(in the rows, 128 means zero)
Known rows, with every step that occurs:
e-a-w-c-g-b: [134  85 164 183 168 100 166 133 130  75  83 161 110  96  85 156 184 155
 132 114 142 100  71 187 135]
y-e-a-w: [104 105 117 151 156 115 137 137 111  72 104 154 116 115 116 166 201 108
  54 108 149 133 107 172 107]
b-e-a-w-y-g-c: [105  76 156 131 177 114 169 101 116  42 116 157 133  93 141 175 198 122
 131 147 146 133  77 192 163]
k-e: [120 160 112 139 128 117 112 132 135 136 136 120 118 127 117 157 157 132
 102 104 138 124 146 165 178]
e-y-g-c: [110 145 112 108 116 165 137 119 125 105 175 180 139 104 167 152 126 169
 170 111 132 151 133 137 155]
y-w-a-e-b: [133 111 121 103 155  95 120 180 122 130 102 170 126 114 117 136 207 139
  96 252 120  77 100 133 139]
w-c-g: [135 123 162 123 117 145 159 130 139 139 108 126 144 112  98 133 116 154
 173 127 127  89  94 144 155]
c-w-y-g: [ 96 165 138  84 160 161 179 126 139 165 120 151 118 131 160 132 146 165
 149 108 134 109 101 112 178]
w-c-g-y-e-a: [124 119 116 124 111 133 181 130 120 108 113 149 132  74  99 170 168 155
 142  99 118 127  94 170 170]
k-e-y-g: [108 180  95 109 120 161 102 121 128 131 170 157 119 115 154 177 168 156
 104  98 156 125 145 167 195]
g-y-w-c: [116 136 113 108 123 122 158 138 145 142 141 179 103  95 117 141 139 147
 162 149 104 122 102 114 151]
b-e-y-g-c-w: [ 85  81 125  83 159 171 171  83 112 112 156 188 151  83 153 179 127 157
 157 133 124 124 123 158 178]
g-b-e-a-w: [127  59 128 175 184  84 147 112 110  61 107 163 113  89 106 173 191 129
  98 126 147 139 111 196 138]
e-a-w-y-g-b: [124 141 137 161 171 104 152 139 129  68 108 165  93 115 143 152 220 152
 114 106 161 138  82 168 146]
c-g-b-e-k: [124  95 109 147 142 133 200  84 100 104 133 140 136  83 122 180 144 165
 132 100 141 124 135 201 160]
a-w-y: [133 136 165 124 148 125 128 110 153  98 116 149 101 137 101 133 197 119
 128 124 150 129  91 121 128]
c-w: [100 110 139 113 165 141 166 117 129 163 108 147 121 127 123 129 118 145
 130 118 113 102 120 119 139]
c-g-b-e-a-w: [133  51 132 168 164 120 188  90 109  72 101 146 127  76 117 183 180 153
 119 124 150 122 111 210 159]
e-a-w: [120  79 154 164 173 102 134 118 118  68  93 149 104 122 111 146 188 110
  85 143 138 111  87 165 102]
w-c-g-y-e: [129 133 116 104  98 156 178 127 135 135 133 146 138  87  98 166 145 160
 167  81 121 131 114 149 177]
c-g-b-e: [140  90 111 142 129 138 183  98 116 119 128 129 145  79 129 169 135 167
 151 113 141 134 143 183 180]
a-e-y-w-c-g-b: [150 120 116 116 124 137 140 129 137 133 137 210 119  61  89 185 185 198
 144 182 148  99 114 165 190]
b-e-y: [120  85 123 101 128 144 108  76 108  95 149 165 138  86 111 163 155 120
 109 166 134 133 124 151 145]
y-w-a: [113 132 117 101 121 122 146 171 126 140 101 154 110 138 141 102 158 134
 119 205 110  84 112 109 123]

Rows:
[160  96 129  76 113 138 102 145 121 112 116 170 123 120  80 147 219 143
 115 192 124 103 119 136 159] -> w-a-e-y
[128  80 149  92 187 111 143 158 122 149  81 163 134 124  84 138 197 147
 111 190 105  74 100 133 157] -> c-w-a-e-b
[118 162 115 157 157  85  85 141 131 126 137 130 132 112 115 157 173 129
  87 131 136 127 129 168 162] -> k-e-b
[122 119  92 109 104 161 202  96 128 144 141 150 117  81 157 158 138 167
 157 147 118 125 131 137 170] -> c-g-y-w
[132  97  97  82 118 153 216 109 108 127 125 168 108  90 119 179 203 169
 133 175 113  89 118 166 176] -> c-g-y-w-a-e-k
[142 110 106 111 101 165 189  87 128 132 142 128 129  90 136 160 139 161
 168 104 117 145 136 144 175] -> c-g-y
[128 126  78 105  91 171 191 103 121 132 147 135 136  84 138 177 154 157
 140  76 126 159 151 153 177] -> c-g-y-e
[121 140  71 105 106 142 152 126 125 125 157 153 121  98 127 167 164 133
 119  72 120 179 152 133 156] -> g-y-e
[113 179 105 129 118 100 130 145 119  89 110 144 115 100 121 139 211 125
  81 121 141 158  98 146 146] -> w-y-e-a
[118 196 109 124 130  95 104 150 132 110 132 150 135 101 119 136 202 127
  94 128 141 165 105 125 141] -> w-y-e-b
[ 93  74 130  64 150 168 172 109 107 111 135 187 149  99 143 160 152 157
 158 153 110 108 114 151 180] -> b-e-y-g-c-w-a
[142  99 135  92 143 119 145 148 106 107 102 148 119 141  81 151 212 131
 102 167 121  83 111 162 138] -> w-a-e-k
[114 138 108  90 105 139 115 143 122 123 127 193 103 113 129 116 177 145
 109 211 114 100 109 104 123] -> e-y-w-a
[117 102 124  83 157 170 158 112 127 131 154 200 140  91 133 193 161 184
 156 135 134 118 129 159 196] -> a-e-y-g-c-w
[129  83 107 169 160  79 145 123 102  78 114 152 125  77 119 162 167 139
 106 133 135 150 122 190 152] -> g-b-e-a
[112 132  78 108 104 166 208  88 104 117 153 146 126  87 130 187 163 155
 120  63 124 149 142 171 157] -> c-g-y-e-k
[110 126 156 149 165 110 164 128 131  55 110 161 113 115 146 150 200 139
 138 122 144 137  72 165 145] -> e-a-w-y-g-c
[127 165 110 110 138 131 154 130 130 114 148 146 127 103 161 152 172 163
 155 103 157 155 121 153 195] -> w-y-g-b-e
[ 87 155 118 114 155 115 168 133 121 127  92 162 111 103 116 141 193 141
  86 113 126 130  92 137 157] -> c-w-y-e-a
[113 102  92 133 142 121 157 117 115  75 129 169 103  93 115 183 213 119
  86  85 128 167 118 163 133] -> g-y-e-a-w
